Every row comes from one small tree of marks. Brackets hold a mark, then the marks that hang from it, in alphabetical order. Every link used is in the known rows. Which tree was each row made from?
Known rows:
(dedato (duge (fidivuz (vosiker raso)) zode)): -29 -14   5  29 -20 -11   1 -15  43   4  39 -19  26  -2   3  31 -13  25 -28 -13 -22  12  26 -21  18  16 -16  -3  12  11  55 -26 -33 -20  25  23   4  35  18  35  27  -7   8  20  13 -19  25 -11 -19   5   5 -36 -14  19  -6  44  29 -36  18 -17
(kavip (raso (duge dedato fidivuz zode))): -24  -4  30  12 -25 -14  19 -23  43 -10  57 -16   9  -4  27  26  17  18 -18  -7 -19  21  28 -30  18  -3  -5  14   3   4  48 -28 -30 -27  13  -3   7  29  32  40  16 -18  -8  27   3 -22  20 -12 -18  -5  -6 -24   1   8   1  54  24 -38  23  -7
(zode (duge dedato (fidivuz (kavip dabi) vosiker))): -29 -34 -11  47 -35   6   8 -14  26  14  34 -12  35  -8  10  14  -2  37 -24 -18  -5  24  37 -31  -1 -21  -9  -6  -4  21  52 -46 -25  -3  19  45 -10  34  27  22  37 -14   6  36 -16 -18  13 -22 -14   3  -2 -15 -22  16  -3  43  32 -30  22  11
(dedato (duge (fidivuz kavip))): -24 -11  -5  31 -17 -14  -3  -8  17   9  17  -8  37  -7   5  28 -22  24  -6 -11  -1  12  31 -18   8   1 -15 -11   3  14  31 -24 -32  -7  19  30  -7  32  30  20  35   3  20  26  18 -15   7 -12 -13   1  10 -24 -19  14  -3  29  29 -36  12   2
(kavip dabi): -37 -15   4   9 -28 -12   3 -19   7   2  14  -7  23   8   5  28   4  18   5 -12  -4  24  38 -19  16 -13 -25  -8  -4  -4  28 -20 -29   6  13  29 -10  27  28  31  19   5   7  38   2 -11  21  -5   4   4   1 -25  -3  12 -28  27  26 -13   8  15
(dabi (kavip (raso duge))): -35  -4   6   5 -14 -21   8 -20  25   9  28   0  22  -8  11  38  11  14   4  -1  -5  21  22 -30   8  -5 -14  -3   7  -8  34 -19 -46   4   5  25  -4  15  22  31  22   1  11  39  12  -6  15  -9  -4   9  -9 -19  -4   1 -19  47  24 -27   6   0
(fidivuz (kavip dabi raso) vosiker): -33 -20 -19  24 -38 -13   1 -12   4  10  28  -3  40  -6 -10  19   8  40  -4 -15   1  30  41 -29   9 -20 -18  -9  -1   5  45 -32 -32  18  28  44  -6  30  22  21  26   8  22  39 -16   1  21 -17   9   4  -3 -25 -14  17 -29  46  27 -28  11  13
(fidivuz duge (kavip raso)): -26 -16 -11  13 -24 -21  -7  -7  10  14  17   0  36  -8   0  24   0  17   5  -2   8  19  35 -26   0  -8 -27  -7  -4  12  39 -26 -32   7  22  35   0  28  20  37  28   0  31  37   3   7   8 -16   1  17  -2 -28  -6   8 -22  40  31 -28  12  13
(dabi (kavip raso)): -38  -7   5   9 -20 -23   2 -13  12   9  24  -1  18  -5  11  36  -2  18  -3 -10   2  26  25 -21   8   1 -18  -3   2  -4  27 -18 -41   6  14  25  -1  18  19  33  23   8  13  41  11  -8  19 -12   2   5 -10 -29  -3   2 -31  35  28 -19   5   3
(zode (duge dedato (fidivuz kavip))): -26 -24   1  32 -21  -2   5  -8  24  10  24 -12  27  -9  26  22  -9  21 -23 -14   0  14  27 -23   4  -7 -16  -3  -3  18  39 -40 -23 -13  12  27  -8  28  29  26  31 -15   9  34   5 -18   3 -20 -17   4   0 -11 -15   6   2  28  32 -25  14   7
(raso (duge dedato fidivuz zode)): -21  -9  27  23 -20 -13  18 -18  36  -3  40 -17  16   1  32  24   6  11 -20  -8 -19  17  30 -24  15   0  -4  10   8   3  46 -23 -23 -29   7   4  -4  27  29  37  17 -21  -6  23  15 -28  10 -14 -19   0   0 -18   0  10   9  38  28 -35  19  -1
(mogi fuvato): -50  -8  20   7 -14 -18   1 -17  15  12  14 -12  20   3  10  38  -6  22  -2  -4   9  12  37 -28  17   5 -39 -17   3  -1  19 -11 -26   0  10  25 -11  16  20  23  16   1  23  22  17 -14  14   0   1  10   2 -22  -2   8 -21  15  29 -22   2  16
(vosiker (raso (duge dedato fidivuz zode) (kavip dabi))): -18 -14  13  13 -27 -11  22 -29  61   0  48 -18   5  -7  15  31  17  23 -14  -8 -25  40  22 -23  16  -9  -4  22   8 -11  57 -35 -26 -30   9   1   7  24  39  46  19 -19  -2  29  11 -15  22 -14  -6  -3 -17 -12  -3  13  -2  67  24 -32  19   8
(puninuz (duge dedato fidivuz) (kavip dabi raso) vosiker): -42 -15  36  37 -34 -11  27 -26  -1 -19  50 -30  25  -9  10  16  28  23 -35  -6 -10  27  36 -24  23   8   5  -3 -12 -27  30 -19 -31 -27  22 -13  28  26  24  16  26  -7  13  52  -8  -6  27 -19  -3  -4  -8 -24  22   1 -27  29  20 -20  36   8
(zode (duge fidivuz)): -40 -15   8  20 -13 -14   1 -11  29   3  25 -13  19   2  13  33  -8  15 -12  -5   4   9  28 -24   7   3 -19 -16  -3  15  30 -29 -30 -14   9  34  -6  30  29  27  31  -9   5  40   1 -23  17  -9 -22  -2   6 -18  -8   5  -5  23  32 -16  10   8
(kavip dabi raso): -40  -8   6   3 -34 -16   5 -24  11  -5  32  -4  17   6  -2  30  14  24   4 -10  -3  25  39 -24  19 -15 -24  -4 -10  -6  27 -27 -35   8  25  20   6  28  30  33  19   4   5  41  -9  -7  25  -3   3   0  -2 -30   2  14 -34  40  26 -18  11  10
(kavip dabi (raso (duge fidivuz zode))): -33  -7  15  13 -35 -19  16 -26  43 -11  53  -9   9   2   7  29  24  23  -8  -4 -10  27  37 -29  17 -19  -3   3   0  -1  46 -29 -38 -12  19  11  10  35  35  43  20 -12  -8  38 -11 -21  27   0 -12  -4  -8 -23   2  14 -15  59  24 -33  20  -5
(puninuz vosiker): -33  -5  14  15 -10 -26   4  -7   2   0   4 -12  36   2   4  25  -1  12   0  -7  -3  17  27 -13  15   6 -19 -13   2 -11  19 -13 -29  -1  13  25  -5  16  19  26  26  10  23  47   7  -9  16 -13   7   9  15 -17  -1   4 -21   9  28 -12   0  12
(mogi fuvato (kavip (raso duge))): -45  -4  19   0 -10 -23   5 -27  37   6  37 -12  17 -12   6  40  25  26  -1   3  11   6  34 -48  23   5 -33  -4  -3  -4  34 -21 -26  -2   4  21   1  15  17  27   4  -3  27  12  14  -5   6   4   4   6  -6  -5   0  -8 -11  40  22 -31   2   9
(raso (duge dedato (fidivuz kavip) zode)):  -9 -13  11  27 -23 -14  13 -10  31   5  33 -14  23 -11  29  22   2  20 -21  -9 -14  20  28 -21   4  -7  -1  11  12   8  53 -27 -27 -20  12  11  -5  27  32  30  24 -20   5  24  13 -16   3 -19 -14   0  -1 -13  -9   7   9  41  28 -45  18   4
(puninuz kavip): -32 -11  11  21 -19 -19   5 -11  -4   6  12 -16  28  -2   8  29  -8   6  -9  -5  -1  21  36 -19  15  16 -25  -8   5  -7  26 -12 -32  -3  14  15  -4  16  17  20  25   5  22  40  13  -3  10 -14  -1   6   6 -13  11   2 -16  14  28 -16   8  13
(fuvato (mogi (kavip raso))): -29   3   5   6 -11 -27  -4 -18  11   1  25  -8  16 -12   4  32  19  23   2 -17   7  15  32 -31  22  10 -38  -1 -10  13  36 -20 -28   2  22  29   2  22  27  39   8   3  35  17  -3 -11   8   0  13  -4  -4 -18  -6 -15 -20  30  21 -21   2   2
(fidivuz (duge zode) (kavip raso) vosiker): -16 -22 -17  28 -33 -25  -1  -5  17  14  27  -6  42  -9  -4  18   1  18 -11  -8  -3  16  39 -27  -5  -8 -18  -3   4  22  62 -24 -33   0  32  37  -1  27  12  37  29  -8  32  38   0   0  10 -22  -4  19  -1 -28 -14  19 -11  49  30 -37  16   2
(zode (duge dedato (fidivuz (kavip dabi) (vosiker puninuz raso)))): -23 -39 -14  31 -24  12   0 -20  38  18  45 -10  31  -6  13  22   8  44 -26 -10 -13  38  15 -25   7  -5 -17   6   3   4  60 -54 -26  -6  20  50  -2  35  25  29  24 -18  -4  27  -7  -4  14 -21 -19   5  -9 -15 -24  22 -22  59  27 -36  16  10
(dabi (kavip (raso (duge dedato)))): -30  -5  17   8 -17 -10  10 -25  26   7  35  -5  17  -8  28  32  13  12  -8  -7 -15  23  23 -32  10  -4 -12  10   8  -8  38 -22 -38  -3   2  13  -5  18  19  30  15  -6   4  29  16  -9  12 -15  -2   8 -14 -20  -3  -2 -15  49  22 -33  10   1
(fidivuz (duge zode) kavip (vosiker raso)): -12 -26 -17  26 -25 -15  -4  -2  23  24  18  -4  40 -11  -1  24  -7  18  -9  -6  -4  20  27 -24  -8   6 -26  -2  13  17  70 -28 -27  -2  25  44  -3  26   7  44  27 -12  29  32   9   7  11 -23  -4  26  -1 -29 -14  16 -16  44  34 -34  10   6

Write each row's tree:
-29 -11  25  15 -40  -9  23 -33  43 -15  64 -14   6  -1  19  24  29  25 -17 -11 -21  33  34 -28  21 -19  -3  16  -5  -1  52 -35 -28 -20  19  -3  11  32  38  44  16 -22 -16  29  -5 -24  21  -6 -15  -8 -12 -25   1  15  -9  62  21 -35  26  -6 => (kavip dabi (raso (duge dedato fidivuz zode)))
-30  -3   2   4 -17 -20   4 -33  24   0  34  -8  19 -17  -4  31  40  26  15 -17   0  20  42 -37  24 -10 -30   0 -11   4  41 -27 -30   8  16  31   1  29  32  35   7  -7  22  18 -11  -9  14   4  10   0 -11  -9  -7 -12 -20  50  14 -26   1   4 => (fuvato (mogi (kavip dabi (raso duge))))
-16 -30 -14  33 -48  -7  11 -15  18   9  39  -6  33  -9   7   6  15  27 -16 -17 -15  31  41 -30  -1 -27 -13   7  -5  16  68 -36 -27  -4  35  29   1  32  22  41  27 -18  16  33  -6  -5  12 -24   1  15 -12 -29 -14  25 -18  64  29 -43  23   4 => (fidivuz (duge dedato zode) (kavip dabi raso) vosiker)
-12 -24   0  45 -37  -3  21 -14  32   7  45 -14  33 -10  15  18   9  34 -23 -18 -19  28  37 -30   0 -23   1   6  10  10  66 -32 -26 -11  19  26 -11  33  27  30  26 -22   2  27  -4 -20  10 -21  -7   1  -6 -14 -17  18   2  54  26 -46  23   4 => (raso (duge dedato (fidivuz (kavip dabi) vosiker) zode))
-12  -8  12  11 -32 -16  12 -19  28   2  31 -11  23 -15  23  19  18  18 -16 -10 -13  21  31 -30  10 -13 -11  16   3   4  49 -32 -31  -5  15  -1  -1  18  29  37  16 -16   7  35  10  -6   7 -19  -6   9  -4 -13  -6   5   0  53  20 -38  10   3 => (fidivuz (kavip (raso (duge dedato zode))))
-17  -5  13  23 -14 -24  19 -19  47   0  35 -19  12  -5  23  25   7   9 -16 -10 -24  26  28 -21  13  -7  -4  14  10   1  46 -23 -28 -35   6  -1  -3  17  35  32  22 -18  10  28  19 -22   7 -23  -8  -6  -4  -4  -2   6  15  47  26 -38  16  10 => (raso (duge dedato fidivuz zode) kavip)
-18 -20   8  21 -38  -6  16 -38  25  -4  54 -17  22  -5  14  14  33  21 -27  -9 -31  43  34 -31  23  -9  -8  17   9 -18  58 -34 -39 -12  19   7   4  18  25  26  12 -18  -2  31  -4  -2  14 -22  -8   8  -9  -7   3  17 -17  65   9 -47  20   3 => (fidivuz (vosiker (puninuz (kavip dabi (raso (duge dedato zode))))))
-17 -11   4  16 -27 -18  20 -31  39  -1  24 -16  14  -1  15  19  17   9  -4 -14 -26  31  35 -25  13 -26 -11  12   3  -8  45 -28 -27 -16   7   0  -9  16  41  36  17 -17   5  33  19 -14  11 -18   2   5 -10   1  -5  10   0  52  18 -29   9  16 => (raso (duge dedato zode) (kavip dabi))
-19   0  -3  11 -11 -34   9 -18  39   3  14 -12  17  -5   7  29   4   2   2  -7 -13  17  33 -24  10  -7 -19   2  13  -5  37 -18 -39 -12   4  10 -12  10  31  29  25  -9  21  38  23  -9  10 -18   0   9   5   2  -4   5   6  40  19 -26   0  14 => (raso (duge zode) kavip)
-22 -16  34  29 -36  -6  34 -23  36 -11  48 -34  19 -10  15  24  23  21 -32  -5 -23  42  22 -18  20  12   7  17   6 -28  56 -26 -24 -30  19 -11  21  23  24  40  25 -17  -2  39   2 -12  23  -9  -9   4  -9 -10  11   5 -12  47  22 -28  22  -4 => (puninuz (kavip dabi) (vosiker (raso (duge dedato fidivuz zode))))
-24 -24  -2  18 -38  -1   5 -21   7   6  31  -3  34  -7  10  14  14  23   0 -10  -5  32  37 -27   3 -26 -18   6 -13   7  47 -34 -22   0  28  23   5  36  31  37  22 -13  13  32  -1   2  13 -14   2  11 -14 -29  -6  13 -26  55  30 -31  21  15 => (fidivuz (duge dedato) (kavip dabi raso))
-30 -17  35  28 -26   2  27 -22  28  -5  41 -25  28  -9  13  28  21  23 -23   0 -16  40  19 -21  21  13   3  12   3 -28  41 -26 -23 -23  12   3  18  25  20  30  26  -9   3  38  -2  -6  22  -9  -6   5  -8 -11  12   5 -15  46  24 -25  22   5 => (puninuz (kavip dabi) (vosiker (raso (duge dedato fidivuz))))
-29 -20  -7  29 -31 -11   8  -9  10   6  24  -1  28  -4   4  27  -5  33  -3 -11   8  29  33 -16   5 -15 -13  -7  -3   5  38 -26 -28  -1  21  35  -1  34  33  29  32   3  14  37  -7 -10  13  -9  -3  -4   0 -21 -12  15 -21  32  35 -27  15  14 => (duge (fidivuz (kavip dabi)))
-25 -14   4  -7 -13  -2  -1 -40  42   9  28 -10  16  -1  12  30  27  17   3  -5 -31  45  16 -21  23  -9 -26  19   5 -27  41 -36 -29  -9   1  18  -5  15  38  33   9  -8   1  23  15   5  12 -12   1  12 -15   0  -6  10 -20  66  15 -31   1  25 => (vosiker puninuz (raso (duge dedato) (kavip dabi)))
-32  -3  24  21 -28 -30  12 -23   1  -8  30 -23  11 -12   3  27  15   4 -25  -2  -1   7  40 -24  15  11 -14  -7  -1 -12  37 -14 -44 -16  16 -13  14  12  21  21  20  -9  17  48   6   4  22 -20  -8   7   0 -25  21  -4 -23  24  14 -19  18   4 => (puninuz (duge zode) (kavip raso))
-21 -35 -11  28 -32  11  -3 -14  17  23  27  -7  44  -8   3  15   4  32  -8 -12 -13  35  29 -27  -1  -9 -23   6   2   9  65 -37 -15   6  23  45  -6  33  15  35  25 -12  20  25   0   7  12 -23   2  22 -10 -31 -14  21 -26  55  32 -38  16  16 => (fidivuz (duge dedato) (kavip dabi) (vosiker raso))
-30  -3   3  -2  -3 -24  -2 -20  43  14  13  -8  24  -7  -2  41   4   7  11   0 -11  25  24 -23  15   7 -26   6  12  -8  38 -26 -32  -7  -1  24  -5  13  24  30  19   4  23  32  19   3  18 -13   3  13   0  -8  -3   1  -9  50  23 -19  -2  21 => (vosiker (raso duge kavip))
-35 -18  15  26 -18  -2   4 -19  30   0  32 -16  19   1  29  28  -6  14 -21 -10  -7  12  28 -24  13  -3 -16  -5  -7  13  34 -34 -23 -23  11  21  -8  32  29  30  24 -16  -1  32   6 -26  14 -15 -21  -3   2 -19  -7   5  -1  25  33 -20  13   5 => (zode (duge dedato fidivuz))
-14 -11   4  16 -15 -14  10 -20  50  12  32 -21  24 -15  12  27   9  14 -19 -12 -34  27  24 -27  12   4 -17  17  20  -2  62 -32 -26 -18   6  13 -10   8  18  34  18 -12  17  26  19  -7  15 -27   2  11  -5 -11  -8   8   1  61  21 -37   7   9 => (fidivuz (vosiker (raso (duge dedato zode) kavip)))
-26 -23  -2  34 -39 -17  15 -24  18  -7  60 -14  14   4   1  24  16  34 -30  -9 -13  48  33 -22  20  -1  -7   4   3 -13  51 -29 -45 -16  33  22  18  27  26  24  24  -8  -1  38 -15 -11  22 -18 -10  -7  -6 -17   5  24 -26  53  22 -37  29   0 => (duge (fidivuz (vosiker (puninuz (kavip dabi raso)))) zode)
-29  -6  38  29 -25 -23  24 -20   0 -16  33 -34  24 -17  16  14  23   7 -40  -8 -15  13  32 -23  21  17  -1   2  -3 -25  36 -14 -33 -24  19 -30  21   9  16  24  19 -10  18  51   9   4  18 -24  -3   9   1 -18  26  -4 -20  18  11 -24  21   1 => (puninuz (duge dedato zode) (kavip raso) vosiker)
-35  -8  20   3  -8  -9   3 -14  41   6  33 -11  23  -1  12  42   2  20  -3   3  -5  22  20 -24  15  16 -19   2  10  -3  40 -23 -28 -14   2  29   0  30  23  34  20  -1   6  29   7  -9  23  -3 -14   5  -1 -27  -1   4 -11  42  28 -23  11   6 => (vosiker (raso (duge fidivuz)))
-18 -21 -23  25 -12 -16 -13  -3   1  20  11  -2  47   0   3  20  -7  24  -3 -12  -8  26  25 -19   7   1 -28  -8  14  -1  39 -26 -34   9  15  54 -21  16  16  14  25   5  24  29   6   4   3 -27   3  16  10 -12 -17  18 -23  27  27 -38   2  19 => (fidivuz kavip (vosiker puninuz))
-22 -14   2  33 -29 -24  10 -14  19  -5  50 -15  17  -1   6  27   8  25 -33  -4 -15  36  30 -21  18  16 -11   6  11 -10  51 -22 -44 -23  26  20  15  20  20  21  21  -5   7  34  -8 -10  15 -26 -12  -5  -1 -19   8  16 -17  46  25 -41  25  -2 => (duge (fidivuz (vosiker (puninuz (kavip raso)))) zode)
-20 -17  20  18 -38  -8  25 -39  33 -12  63 -20   7  -2  22  22  30  21 -25  -5 -26  48  28 -27  25  -6   0  20   2 -22  50 -34 -37 -31  20  -7  17  26  39  31  12 -23 -17  33  -1 -12  13 -14 -19  -5 -17  -9  11  15 -12  64  14 -42  29   1 => (vosiker (puninuz (kavip dabi (raso (duge dedato fidivuz zode)))))
-16 -36   2  24 -37   3   8 -29  20  12  38 -15  26   0  12  16  16  16 -25  -5 -29  47  24 -22  13   8 -19  14   8 -14  72 -32 -26 -19  27  22   7  25  13  38  18 -25   4  25   8   8  10 -26 -11  23 -15 -19   1  23 -30  55  20 -38  22   9 => (fidivuz (duge dedato zode) (vosiker (puninuz (kavip dabi)) raso))
-37  -7  10  13 -15 -19  13 -15  35   6  44   0  17  -6  13  40  10  22  -2  -1  -2  27  22 -28   8   1  -6   0   6  -1  35 -18 -46  -9   6  28   3  25  25  33  25   1   5  34   5 -13  17  -9 -12  -2 -11 -20  -4   2 -11  51  29 -31  18  -4 => (dabi (kavip (raso (duge fidivuz))))
-27 -11   4  38 -21 -20   3 -12  30   1  36 -17  31   1   3  24 -17  18 -26 -17 -20   9  37 -22  14   6 -11 -10   6  16  45 -19 -34 -19  26  25  -7  32  22  27  30  -6  12  25  12 -26  16 -14 -18   2  14 -31 -15  22   4  36  27 -40  18 -14 => (dedato (duge (fidivuz vosiker) zode))
-14 -24   9  17 -32   3  13 -34  33   7  44 -19  24  -6  14  20  23  18 -26  -7 -35  47  25 -25  23   8 -15  19  15 -23  67 -33 -33 -13  13  12   1  15  17  29  10 -21  -5  25   7   3  15 -19  -8  16 -11  -7   2  15 -17  61  13 -41  15   4 => (fidivuz (vosiker (puninuz (kavip dabi)) (raso (duge dedato zode))))
-37 -17  23  14 -26  -3   6 -42  -6  -5  43 -21  18  -5  18  18  29  17 -20  -7 -17  29  35 -27  28   3 -19   4 -11 -32  33 -26 -35  -9  12  -1  13  19  29  10  11 -10   3  35   2  12  15 -19  -7   7 -12 -18  20   7 -40  39   9 -28  23  21 => (vosiker (puninuz (duge dedato) (kavip dabi raso)))
-22 -19 -19  26 -22 -14   2 -30  54   6  43 -14  19   1  -5  29   1  28 -18 -18 -33  39  19 -16  23  -4 -14   9  11  -8  56 -36 -38 -19  24  30   7  25  34  34  24  -9   5  22  16  -9  23 -16 -11   1  -4 -14 -18  26 -17  69  18 -43  15   0 => (dedato (duge (fidivuz (vosiker puninuz (raso (kavip dabi)))) zode))
-40  -7  24  30  -9 -24  13 -11 -16  -3   8 -26  41 -10   2  21   5   2 -17  -3  -1   5  36 -20  16  23 -12 -19   3 -27  19  -1 -36 -11   8   5   4  10  12   8  29   3  35  55  12   6  15 -18   4  16  12 -14  19  -8 -24  -3  15 -12  10  14 => (puninuz duge kavip vosiker)
